Each row was made from one small tree. The marks that hang from a mark follow it in brackets, in alphabetical order. Every link used is in the known rows. Write each row's tree.
Known rows
kisege{zomoz{bovo leki}}: [ 0.82 -0.02  0.31 -0.97  3.03  2.76  1.52  0.56 -1.14  1.28  1.47  1.49
  1.23  1.66 -0.44 -1.02  2.25  1.24  0.82  0.00 -0.07  0.83]
zomoz{bovo{dogap rezovad} leki}: [-1.35  0.84  1.21  1.61  1.47  0.18  1.27  0.70 -1.80  0.20  1.18  0.59
  2.82  3.43 -0.58 -0.10  3.29  0.81 -1.04 -0.01 -1.22  0.94]
leki{lutor}: [ 0.63  0.02 -1.43  0.30  0.12 -0.04  0.36  0.07  1.34 -0.67  0.97 -0.49
 -0.52 -0.63 -0.99 -1.08 -0.79 -0.38  0.30  0.42 -0.31  0.08]
kisege{zomoz}: [ 0.72  0.07  0.49 -0.24  1.11  1.38  0.47 -0.20 -0.13  0.71  0.41  1.70
  0.31  0.46  0.17 -0.13  0.48  0.13  0.39 -0.44 -0.29  0.58]
bovo{rezovad}: [-1.04  0.67  0.54  1.01 -0.87 -0.39 -0.04 -0.15 -0.60 -0.52  0.34  0.17
  1.03  0.88  1.78  0.21  0.63 -0.33 -1.03 -0.47 -0.79  0.12]
rodo{zaferuf{bovo{rezovad}}}: [-2.29 -1.60 -0.35  6.27 -2.53 -2.85 -0.57 -0.17 -2.13  0.28 -0.49  0.84
  1.49  1.68  2.89  1.35  2.00 -1.07 -2.45 -0.59 -0.77  1.51]
rezovad{bovo{dogap}}: [-0.95  0.48  1.90  3.86  0.66 -0.89  1.07  0.42 -0.26  0.66  0.09  0.57
  1.29  2.44 -0.71  0.78  1.96 -0.74 -1.29 -0.35 -1.02  0.11]
bimim{leki{lutor zomoz{bovo{zaferuf} kisege}}}: [ 0.40 -1.83 -4.51 -0.77  1.39  2.51  0.89  0.27  4.59 -1.92  1.00 -0.17
  0.86  1.74 -1.28 -3.54  1.77  0.24 -0.05  0.79 -1.25 -0.71]
zaferuf{bovo}: [-0.59 -0.91 -0.50  2.45 -0.85 -1.48 -0.97  0.28 -0.63  0.76 -0.05  0.15
  0.50  0.98  0.04  0.49  0.82  0.17 -0.61 -0.07  0.07  0.68]
kisege{zomoz{bovo{dogap{vegul} rezovad zaferuf} leki}}: [-1.24  1.27  2.27  2.53  2.27  0.34  1.15  0.45 -1.09 -1.25  1.00  2.53
  4.54  4.37  2.45  0.54  4.82  0.73 -1.73 -0.57 -2.20  1.77]
zomoz{bovo{dogap zaferuf} kisege leki{lutor}}: [-0.99 -0.54 -1.56  1.92  2.21  1.02  2.44  0.75  0.78 -0.97  1.33  0.89
  2.08  2.84 -1.55 -1.40  3.19  1.98  0.26  1.06 -0.97 -0.28]
zomoz{kisege leki}: [-0.15 -0.52 -0.14 -0.66  1.85  1.90  2.09  0.23 -0.44  0.64  0.32  1.22
  0.63  0.40 -0.59 -0.99  0.94  1.60  1.32  0.59  0.79  0.11]
kisege{zomoz{bovo{dogap rezovad zaferuf} leki{lutor}}}: [-0.82  0.94 -0.13  2.74  1.78  0.50  2.36  0.47 -0.11 -1.27  2.29  1.80
  3.29  3.15  0.51 -0.90  3.67  0.82 -1.09 -0.21 -2.00  1.39]
bovo{zaferuf}: [-0.88  0.16 -0.47  1.14 -0.87 -1.07  0.44 -0.12  0.37 -1.50 -0.30 -0.06
  0.62 -0.03  1.96  0.36  0.66  0.22 -0.84 -0.10 -0.27 -0.12]
zaferuf{bovo{rezovad}}: [-1.61 -0.33  0.10  3.56 -1.78 -1.95 -1.06  0.16 -1.17  0.22  0.32  0.37
  1.55  1.87  1.91  0.71  1.56 -0.23 -1.67 -0.54 -0.64  0.78]
vegul{dogap}: [ 0.40  0.73  0.38  0.75  0.36 -0.07 -0.53  0.26 -0.44 -0.84 -0.28  0.41
  0.25 -0.10  0.72 -0.04  0.79 -0.31 -0.42 -0.03 -0.84  1.22]
leki{lutor zomoz{bovo{dogap}}}: [ 0.68 -1.14 -1.52  0.24  1.46  1.54 -0.26  0.87  2.49 -0.15  0.82 -0.36
  1.14  2.77 -3.93 -2.09  1.72 -0.63 -0.53  0.71 -0.89  0.16]
zomoz{bovo{dogap} kisege}: [-1.00 -0.93  0.01  1.16  1.76  1.69  0.15  0.65 -0.44  0.92  0.07  1.17
  1.59  4.23 -2.26 -0.15  3.09  1.36  0.07  0.52 -1.12 -1.32]
lutor{leki}: [ 0.58  0.48 -1.03 -0.61  0.94 -0.07 -0.12 -0.55  1.07 -0.58  0.60 -0.39
 -0.65 -0.73 -0.90 -0.63 -0.54 -0.65  0.57  0.16 -0.32  0.03]
bovo{dogap rezovad zaferuf}: [-2.30  1.04  0.97  3.43 -1.33 -2.21  0.55 -0.19 -0.27 -1.96 -0.08  0.76
  2.50  2.24  1.88  1.12  2.11 -0.08 -2.23 -0.58 -1.67  0.52]
kisege{zomoz{leki}}: [ 1.02  0.29  0.67 -0.98  2.35  1.84  2.03  0.06 -0.65  0.90  1.05  1.85
  0.69 -0.22 -0.12 -0.76  0.81  0.78  0.97 -0.22  0.49  1.61]
zomoz{bovo}: [-0.19 -0.30 -0.42  0.00  0.59  0.90 -0.49  0.54 -0.52  0.43  0.44 -0.42
  0.58  1.86 -0.32 -0.26  1.58  0.52 -0.23  0.20 -0.56 -0.84]

Which tree is each row?
[-0.96  0.64  0.35  0.40  0.98  0.92  1.08  0.60 -1.63  0.09  1.45 -0.01
  2.00  2.04  1.19 -0.69  2.55  0.87 -0.64 -0.06 -0.58  0.26] : zomoz{bovo{rezovad} leki}
[-1.11  1.07  2.24  1.60  2.08  0.03  0.45  0.81 -1.38 -0.54  0.99  0.77
  3.53  3.99  0.35  0.33  3.67  0.39 -1.34  0.06 -1.74  1.26] : zomoz{bovo{dogap{vegul} rezovad} leki}
[-1.83  0.17  1.93  4.74 -0.63 -2.82 -1.67  0.36 -1.01 -0.29 -0.19  1.11
  3.12  3.78  0.94  1.61  2.71 -0.75 -2.39 -0.37 -1.86  1.77] : zaferuf{bovo{dogap{vegul} rezovad}}
[-1.49  0.97  2.40  4.94  0.45 -2.14  0.61  0.43  0.48 -1.46 -0.51  0.89
  2.70  2.95  2.17  1.57  2.94 -0.93 -2.38 -0.38 -1.85  0.42] : rezovad{bovo{dogap{vegul} zaferuf}}
[-2.47 -1.07  1.50  7.44 -1.28 -3.82 -1.29 -0.01 -1.92 -0.33 -1.01  1.62
  3.08  3.50  2.05  2.32  3.23 -1.65 -3.07 -0.43 -1.88  2.40] : rodo{zaferuf{bovo{dogap{vegul} rezovad}}}
[-0.92 -0.80 -1.09  0.38  1.95  2.59 -0.26  0.06  1.80 -0.11  0.55  1.00
  2.26  4.64 -2.36 -1.86  3.41 -0.39 -0.62  0.31 -1.66 -0.78] : lutor{leki{zomoz{bovo{dogap rezovad} kisege}}}
[-0.70 -1.38 -2.01  0.38  2.01  1.97  0.23  0.12  2.78 -1.07 -0.09  0.77
  1.84  3.76 -2.13 -1.73  3.26  0.22 -0.43  0.65 -1.11 -0.95] : lutor{leki{zomoz{bovo{dogap zaferuf} kisege}}}
[-0.66  0.88  2.88  3.93  1.24 -1.07  0.23  0.55  0.10  0.05 -0.20  0.89
  2.02  2.93  0.21  1.25  2.24 -1.16 -1.59 -0.19 -1.55  0.47] : rezovad{bovo{dogap{vegul}}}
[ 0.58 -1.68 -2.52 -2.06  2.36  3.78 -0.39  0.12  2.52  0.35  0.40  0.24
  0.47  2.44 -2.35 -2.68  1.82 -0.03  0.82  0.81 -0.20 -1.46] : lutor{leki{zomoz{bovo kisege}}}
[ 0.00  0.83  0.34  1.70  2.64  1.48  1.96  0.54 -0.44  0.18  2.56  1.74
  2.54  3.20 -1.33 -1.29  3.02  0.53 -0.19 -0.05 -1.77  1.48] : kisege{zomoz{bovo{dogap rezovad} leki{lutor}}}
[-2.07  1.34  2.00  3.34 -0.66 -2.36 -0.31 -0.07  0.07 -2.52 -0.41  0.93
  3.25  2.73  2.91  1.51  2.56 -0.57 -2.58 -0.56 -2.14  0.98] : bovo{dogap{vegul} rezovad zaferuf}
[-1.35  0.18 -1.04  1.50  0.47  0.10 -0.21 -0.04  2.01 -2.06  0.59 -0.05
  2.70  3.60 -0.10 -1.11  3.29 -0.96 -2.03 -0.10 -1.92  0.18] : lutor{leki{zomoz{bovo{dogap rezovad zaferuf}}}}
[ 1.65  0.36 -0.61 -0.66  2.49  1.73  2.35  0.03  0.77  0.27  1.92  1.35
  0.24 -0.84 -1.09 -1.77 -0.07  0.35  1.35  0.21  0.13  1.65] : kisege{zomoz{leki{lutor}}}
[-1.76 -0.72 -1.49  1.52  1.05  1.54  0.06 -0.02  2.21 -1.60  0.31  1.03
  2.90  4.67 -0.36 -1.52  3.96 -0.15 -1.39  0.16 -1.89 -0.86] : lutor{leki{zomoz{bovo{dogap rezovad zaferuf} kisege}}}
[-2.04 -0.10  0.91  4.80 -1.25 -2.59 -0.85  0.26 -1.39  0.36  0.09  0.88
  2.31  3.16  0.08  1.23  2.36 -0.24 -2.04 -0.53 -1.29  1.35] : zaferuf{bovo{dogap rezovad}}
[ 0.60 -0.60 -1.10 -0.79  2.27  1.55 -0.70  0.30  2.23 -0.13  0.43 -0.24
  1.02  2.71 -3.75 -1.72  1.90 -0.98 -0.26  0.50 -0.84  0.17] : lutor{leki{zomoz{bovo{dogap}}}}
[-0.73 -0.19 -1.49  0.59  1.69  2.34  1.77  0.63 -0.06 -0.12  2.18  0.46
  1.68  2.47  0.00 -2.06  2.57  1.38  0.42  0.70 -0.89 -0.60] : zomoz{bovo{rezovad} kisege leki{lutor}}
[ 0.76 -0.04 -1.55 -0.41  1.98  1.28  1.51  0.75  0.35 -0.11  2.02 -0.71
  0.42  0.47 -1.52 -1.88  0.96  0.82  0.75  0.88 -0.05  0.21] : zomoz{bovo leki{lutor}}
[-0.40 -1.36 -2.19 -1.10  1.24  3.18  0.18  0.12  2.15 -0.29  0.61  0.56
  1.75  3.35 -0.39 -2.67  2.59  0.00 -0.57  0.03 -1.48 -0.47] : bimim{leki{zomoz{bovo{rezovad} kisege}}}
[ 1.19 -1.24 -2.41 -0.94  0.97  2.20 -0.43  0.75  2.64 -0.31  1.01 -0.91
  0.33  1.47 -2.16 -2.68  0.86 -0.60 -0.10  0.71 -0.31 -0.39] : leki{lutor zomoz{bovo}}
[ 0.64 -2.08 -2.90 -1.10  1.60  3.70 -0.04  0.68  2.80  0.21  0.77  0.06
  0.58  2.54 -2.44 -3.09  1.59  0.30  0.52  0.92 -0.32 -1.42] : leki{lutor zomoz{bovo kisege}}
[-2.69  0.15  0.33  2.63  1.22  0.68  2.23  0.57 -1.20 -0.87  0.72  1.56
  3.67  4.39  1.17 -0.14  4.66  2.02 -1.08  0.18 -1.45 -0.16] : zomoz{bovo{dogap rezovad zaferuf} kisege leki}
[-0.71 -0.41  1.45  3.64  0.20 -2.38 -1.67  0.51 -0.38  0.20 -0.50  0.99
  2.03  2.83 -0.75  1.43  2.01 -0.35 -1.34  0.03 -1.05  1.58] : zaferuf{bovo{dogap{vegul}}}
[-0.45 -0.34  1.18  0.55  3.63  1.88  0.86  0.92 -0.67  0.54  0.32  1.59
  2.74  4.05 -1.68 -0.33  3.59  1.58  0.33  0.79 -0.85  0.24] : zomoz{bovo{dogap{vegul}} kisege leki}
[ 0.24 -1.32 -3.57 -0.82  1.39  3.08  0.42  0.16  3.55 -0.99  1.58  0.04
  1.22  2.69 -1.41 -3.68  1.82 -0.39 -0.30  0.41 -1.76 -0.46] : bimim{leki{lutor zomoz{bovo{rezovad} kisege}}}
